Each row was made from one small tree. The marks that hang from a mark follow it in brackets, in alphabetical order. Every link used is in the known rows. Write each row's tree.
Known rows:
pepade[kodemi]: -2.68  -4.25  0.57  -3.25  2.62  1.69  0.53  0.71  -1.55  -1.79  -0.21  1.59  0.91  0.97  -4.03  -3.11  1.29  2.66  -3.06  0.38  1.87  -1.15  1.27  1.50  1.39
vitop[ruru[nolok[pepade[kodemi]]]]: -0.63  0.62  0.91  -0.63  1.08  3.12  0.46  0.86  1.03  -1.07  -0.36  2.43  0.75  3.76  -4.50  1.42  1.72  1.60  -1.88  0.61  1.30  -0.27  -1.73  2.63  1.09
kodemi[vitop[ruru[nolok]] zego[pegad]]: 2.89  2.72  -0.71  -2.35  -0.24  -0.62  2.16  -0.50  1.31  4.75  -1.98  -2.14  1.09  1.33  2.81  0.07  -2.33  -4.87  2.02  -0.05  -3.94  -1.61  1.16  -2.71  -1.10
sipo[pegad[kodemi[vitop zego]]]: 0.75  -3.43  0.05  -2.79  0.45  -1.86  0.93  0.55  -2.36  0.70  0.46  -0.41  1.84  -0.26  2.84  -2.03  0.92  0.79  -1.42  0.63  -4.84  -0.34  3.25  -2.48  -5.44
ruru[nolok[pepade[kodemi[zego[pegad]]]] vitop]: -1.67  3.42  0.53  -5.08  2.06  -3.63  0.62  -0.95  -3.36  -1.35  1.23  -1.77  1.97  1.88  0.33  -1.75  -3.18  -1.36  0.56  0.07  0.40  0.28  -2.46  0.76  1.03
navu[nolok[pepade[kodemi] ruru]]: -2.57  0.31  2.31  1.44  -0.87  -3.54  0.51  0.09  0.19  -0.77  -2.78  3.03  -0.68  0.98  -2.39  3.14  2.67  2.07  -2.12  0.89  -0.28  2.17  -1.32  3.46  2.02
kodemi[zego[sipo]]: -2.77  -0.43  -2.52  -0.61  0.55  1.47  -0.66  -0.98  -0.81  0.19  0.75  -0.72  0.36  0.33  -3.87  -1.74  1.18  -1.33  0.08  1.94  -1.35  -2.80  2.22  -0.92  -1.26
vitop[kodemi[zego[pegad]] ruru[nolok]]: -1.95  -0.52  0.77  1.33  0.29  2.02  0.72  -0.47  0.53  1.53  -3.34  0.58  -0.05  -0.83  1.14  -1.83  0.14  -2.09  -0.07  -1.52  1.94  -2.29  -0.72  -0.71  1.03
navu[nolok[pepade[kodemi[zego[pegad sipo]]] ruru vitop]]: 0.68  2.73  1.53  4.14  -3.93  -5.65  -2.41  -0.97  1.66  0.24  -0.64  0.14  -1.22  -1.10  0.22  3.26  -0.31  -0.86  1.08  1.70  1.30  2.10  -4.05  3.00  1.08
vitop[ruru[nolok[pepade]]]: -0.11  2.30  0.66  -0.79  1.29  3.15  0.88  0.28  1.85  -0.48  0.47  2.62  0.74  4.25  -4.64  2.81  1.66  1.19  -1.29  0.93  -0.98  -0.64  -1.23  1.69  0.32
pepade[kodemi[vitop[ruru[nolok]] zego[pegad]]]: 0.96  -0.79  0.01  -1.96  0.06  -0.64  1.35  0.54  -0.59  2.41  -3.22  -1.80  1.07  0.57  1.92  -2.96  -1.40  -2.62  -0.05  -0.37  0.63  -0.63  0.37  -0.32  0.52
zego[kodemi[vitop] pegad sipo]: -0.07  0.01  0.32  2.18  5.16  -0.01  -0.45  -6.42  -0.07  4.42  4.90  -1.17  -0.34  -3.63  6.44  -3.69  -4.63  2.28  5.24  -2.10  0.13  -4.52  -1.43  1.07  -3.24
pepade[kodemi[zego[pegad[sipo]]] nolok[ruru vitop]]: 1.65  -2.20  1.67  0.04  -5.09  -1.15  -4.77  3.22  -0.64  -1.57  -1.01  0.60  -3.29  -3.23  2.68  -2.09  -0.20  -0.23  -1.14  2.69  3.14  3.99  1.88  -0.85  5.78
pegad[sipo]: -0.90  -0.14  -3.33  0.12  3.63  3.91  0.02  0.74  -2.43  -0.87  2.07  1.64  2.06  -0.30  -4.38  -0.35  1.02  3.45  -2.48  1.96  -0.87  0.84  2.66  0.19  -0.90
sipo[pegad[kodemi[vitop[ruru[nolok]]]] zego]: -0.18  -1.40  0.76  1.49  2.86  -0.11  0.25  0.26  -3.70  0.05  0.64  0.10  0.44  0.80  4.12  -0.83  1.29  -1.83  -0.73  0.15  -4.75  4.26  5.68  -1.28  -5.49
kodemi[vitop[ruru] zego[sipo]]: 1.85  1.18  -2.67  0.67  -1.31  2.48  1.84  0.21  2.28  2.69  -1.95  -3.13  0.36  1.04  -0.62  0.34  0.20  -2.69  1.56  -1.59  -2.86  -2.07  1.58  -3.90  -2.19
pegad[kodemi[vitop[ruru[nolok[pepade]]]] sipo[zego]]: 2.03  1.89  -5.82  3.84  3.66  2.51  1.24  1.71  -2.22  -0.38  -0.07  0.38  2.61  -1.34  2.87  2.01  1.32  1.95  0.71  0.87  0.31  5.79  1.38  -0.46  -4.50
nolok[pepade[kodemi[zego]] ruru vitop]: 2.21  -1.53  -1.19  0.47  -5.58  -1.71  -2.38  2.39  2.91  -4.14  0.06  0.02  0.22  1.89  -1.96  3.95  0.08  2.16  -1.02  2.12  3.92  1.94  -3.76  2.99  2.51
vitop[kodemi[zego[pegad sipo]] ruru[nolok[pepade]]]: -2.79  1.04  0.08  5.70  -1.22  1.28  -0.51  -1.44  1.36  1.39  -1.83  -0.87  -0.55  -0.37  1.29  -0.72  -0.40  -0.37  1.20  -1.82  3.43  -2.57  -3.23  1.89  -0.31
kodemi[vitop[ruru]]: 2.99  -0.35  -0.21  -2.58  1.16  3.17  3.86  0.62  3.09  1.79  -1.10  -0.12  1.27  2.17  -1.44  1.84  -0.16  0.52  -0.22  -2.28  -3.77  -1.55  1.62  -3.17  -0.84
pepade[nolok]: -2.00  -1.56  3.08  -5.29  0.64  1.60  -0.12  1.56  -0.52  -0.26  0.62  3.59  -2.79  -0.62  -2.69  -0.88  2.00  0.70  -1.78  1.99  -3.54  -0.55  4.97  -2.15  3.85
nolok[pepade ruru vitop[kodemi[zego[sipo[pegad]]]]]: 0.88  -1.74  -0.04  5.27  -6.44  -1.97  -3.01  0.50  3.13  -3.57  1.27  -1.41  -1.34  0.35  0.53  3.69  -0.11  2.49  -0.22  -0.75  2.60  0.65  -3.63  2.18  0.00
vitop[ruru[nolok[pepade[kodemi[zego[sipo[pegad]]]]]]]: -1.58  1.02  1.10  2.59  -0.97  1.84  -1.68  0.31  -0.67  -0.32  -0.03  0.10  -0.08  3.60  -2.62  -0.26  1.76  0.19  -1.65  0.99  0.63  -0.09  -0.91  2.75  -1.25
nolok[pepade]: -2.41  -0.28  -0.83  -1.56  0.98  0.99  1.39  -0.20  0.87  -0.64  1.39  1.77  1.72  2.63  -4.59  2.66  0.36  3.90  -1.04  2.20  -1.13  -2.08  -0.72  3.64  -0.78
zego[pegad[kodemi[vitop[ruru[nolok]]]] sipo]: 2.47  0.42  0.03  2.66  3.02  -0.25  -0.64  -3.60  2.50  2.58  4.70  -0.07  -0.38  -0.15  4.46  -1.87  -1.93  2.93  2.52  -3.23  -1.15  -1.93  -2.90  -1.05  -4.46

Which tree is each row?
-0.19  0.31  -0.66  1.57  4.18  0.52  0.87  -1.42  -0.52  1.73  0.60  0.67  0.55  -0.42  4.25  -0.40  -1.35  -2.02  1.85  0.37  -2.11  2.33  2.96  -0.61  -2.77 | sipo[zego[pegad[kodemi[vitop[ruru[nolok]]]]]]
-1.73  -2.01  0.99  0.61  -1.20  -0.44  1.28  -0.01  2.62  -4.15  -0.26  0.39  0.16  1.86  -0.26  3.28  -0.26  5.76  -0.87  -3.91  1.47  0.52  -2.81  0.32  1.91 | nolok[pepade ruru[vitop[kodemi]]]
0.94  -1.19  2.05  -0.90  -4.50  1.52  -3.53  3.24  0.40  -1.43  -1.47  -0.25  -3.22  -2.24  -1.26  -2.55  1.74  -2.03  -0.26  1.92  3.27  0.76  1.83  -2.45  4.65 | pepade[kodemi[zego[sipo]] nolok[vitop[ruru]]]
-3.12  -3.43  0.78  5.60  -1.75  3.98  -0.37  0.18  0.92  0.26  -3.38  -1.07  -0.62  -0.86  -0.36  -2.03  2.10  0.35  -0.96  -2.71  1.89  -2.53  0.95  -1.49  -1.43 | vitop[kodemi[zego[sipo[pegad]]] ruru]
0.17  -3.16  -0.04  0.67  -2.36  -0.90  0.80  1.24  2.35  -2.17  -0.82  0.56  -0.16  3.39  -0.65  2.58  0.73  5.38  -1.97  -1.39  1.43  1.25  -1.98  3.56  1.62 | nolok[pepade[kodemi[vitop]] ruru]
-1.52  1.63  -0.14  -1.53  0.58  -3.16  -0.59  -0.61  -4.01  0.12  2.04  -1.62  0.13  3.30  -1.19  -1.29  -0.21  -1.02  -1.30  1.12  -1.29  0.22  -0.54  3.38  -1.43 | ruru[nolok[pepade[kodemi[vitop zego[sipo[pegad]]]]]]
1.46  2.79  -1.69  -2.38  1.80  -1.39  -0.99  -0.40  -2.40  -0.81  2.88  -0.23  0.71  -1.67  -0.48  -0.70  -1.82  -3.00  0.03  1.31  0.78  0.30  -1.29  -0.24  0.90 | ruru[nolok[vitop[kodemi[zego[pegad[sipo]]]]]]
0.55  -2.48  3.29  -5.56  -1.38  0.13  -1.81  3.12  -0.67  -2.38  0.81  1.92  -2.60  -1.98  -2.18  -2.10  0.82  0.23  -1.95  1.90  1.56  1.18  2.36  -1.24  5.66 | pepade[kodemi nolok[vitop]]
0.48  3.10  0.93  2.13  -1.40  -1.24  0.55  -0.40  1.62  1.06  -2.64  0.27  -0.50  -3.15  -2.11  1.94  1.45  -3.91  1.27  -0.57  -0.19  -0.30  -1.29  -2.77  0.40 | navu[nolok[vitop[kodemi[zego[sipo]] ruru]]]
0.57  -0.28  -0.36  0.67  -0.08  -0.25  0.06  -0.43  -0.38  2.56  -1.30  -2.72  -0.13  0.55  2.04  -3.77  -1.37  -2.05  0.69  -1.28  1.19  -1.11  -0.45  -0.10  -0.41 | pepade[kodemi[vitop[ruru[nolok]] zego[pegad sipo]]]
0.52  -3.32  3.63  0.29  -6.05  -1.54  -5.84  2.86  -0.71  -3.05  0.22  -0.11  -5.00  -1.26  0.95  -2.49  1.83  -0.74  -2.05  1.26  1.54  2.94  2.82  -1.24  4.42 | pepade[kodemi[zego[sipo[pegad]]] nolok[ruru vitop]]
-1.89  -0.17  1.99  1.68  4.39  1.25  -0.22  -1.83  -5.54  1.62  0.47  -0.25  -0.01  -0.56  4.68  -1.76  -0.69  -3.56  1.29  1.03  -3.49  2.35  6.56  0.61  -3.45 | sipo[pegad zego[kodemi[vitop[ruru[nolok]]]]]
1.74  -1.26  0.46  3.03  -3.20  2.16  -1.32  0.76  2.40  -1.07  -0.10  -1.74  -0.08  -1.40  -0.81  0.18  0.02  -1.11  0.05  -1.32  1.68  -1.46  -0.77  -2.41  -0.90 | nolok[vitop[kodemi[zego[sipo[pegad]]] ruru]]
0.87  1.93  -0.90  -5.65  1.48  -1.48  0.29  0.10  -1.36  -1.93  2.15  0.44  0.23  -0.28  -2.88  0.06  -0.09  -3.89  -0.48  0.88  0.00  -0.81  -0.68  -1.38  1.94 | ruru[nolok[vitop[kodemi[zego]]]]
3.05  1.48  -2.96  1.80  -0.92  1.78  1.87  0.70  1.04  4.96  -2.89  -2.86  2.18  -0.91  3.22  0.15  -2.20  -1.94  1.87  0.36  -2.33  -0.32  1.83  -2.74  -2.29 | kodemi[vitop[ruru] zego[pegad[sipo]]]
2.43  3.39  -0.97  1.17  -0.36  -0.37  0.44  -1.96  1.42  4.73  0.07  -3.45  -0.27  1.08  2.81  -0.82  -2.37  -4.21  2.95  -1.37  -3.09  -1.97  0.06  -2.41  -2.16 | kodemi[vitop[ruru[nolok]] zego[pegad sipo]]
0.99  -0.78  -6.19  1.53  5.01  2.01  1.72  1.35  -3.33  -0.50  0.58  0.18  2.66  -3.08  2.80  -0.36  1.01  2.13  0.37  0.79  -0.78  5.03  3.83  -2.32  -4.58 | pegad[kodemi[vitop] sipo[zego]]
0.15  2.29  0.77  1.51  -3.79  -4.87  0.56  0.35  1.94  -0.97  -2.92  1.20  -0.69  -1.86  -0.97  5.47  1.25  -1.31  0.30  0.79  0.08  1.75  -2.82  0.86  1.89 | navu[nolok[pepade ruru vitop[kodemi[zego]]]]
-2.21  -0.26  1.01  1.52  0.75  3.18  1.80  0.43  1.46  -1.05  -1.91  2.03  0.01  1.32  -2.27  1.32  1.73  1.95  -1.41  -2.30  2.55  -1.44  -2.47  1.65  1.31 | vitop[kodemi ruru[nolok[pepade]]]
0.04  -3.77  2.09  -4.21  -3.94  -1.35  -0.56  3.72  -0.85  -0.66  -4.31  0.27  -3.67  -0.91  2.25  -2.18  2.09  -1.05  -1.98  -0.14  -0.46  2.41  4.43  -2.86  5.91 | pepade[kodemi[vitop zego] nolok[ruru]]
0.48  2.70  0.62  2.89  -3.88  -4.89  -1.84  0.09  1.32  -1.30  -1.14  0.51  -1.15  -0.45  -2.05  3.88  1.32  -1.00  0.19  1.59  1.09  2.57  -3.33  2.23  1.50 | navu[nolok[pepade[kodemi[zego[sipo]]] ruru vitop]]
0.69  -1.08  0.94  -2.18  5.29  -0.18  1.72  -4.69  -0.54  4.27  2.33  0.49  1.34  -3.79  6.34  -2.49  -4.55  1.41  4.16  -0.44  -0.89  -4.06  -0.10  0.69  -1.75 | zego[kodemi[vitop] pegad]
-0.20  -0.41  -1.17  -0.41  5.33  1.91  0.59  -4.35  -0.90  1.58  3.76  -0.30  -0.06  -2.60  1.79  -2.52  -1.25  1.93  3.49  -1.99  -0.05  -3.77  -0.03  -0.50  -2.41 | zego[kodemi[vitop] sipo]
0.69  -0.46  -1.03  -0.68  -1.51  -0.47  0.97  0.50  2.53  -2.30  1.92  -0.14  1.27  -0.82  -2.59  3.43  -1.39  2.72  0.30  0.29  2.58  -1.71  -3.96  2.03  0.41 | nolok[pepade vitop[kodemi]]
-2.67  2.55  0.76  -4.89  3.36  -2.11  2.62  -0.89  -2.33  -2.80  1.48  -0.65  1.25  1.16  -1.04  -0.22  -1.74  0.72  0.12  -3.15  0.25  -0.44  -2.72  -0.78  1.48 | ruru[nolok[pepade] vitop[kodemi]]
0.62  2.68  -0.55  -3.76  0.88  -1.80  0.36  -0.17  -0.16  -2.57  3.46  0.78  0.51  1.25  -3.21  2.33  -0.96  -0.32  -0.30  0.86  0.67  -0.65  -3.46  2.12  1.30 | ruru[nolok[pepade vitop[kodemi]]]
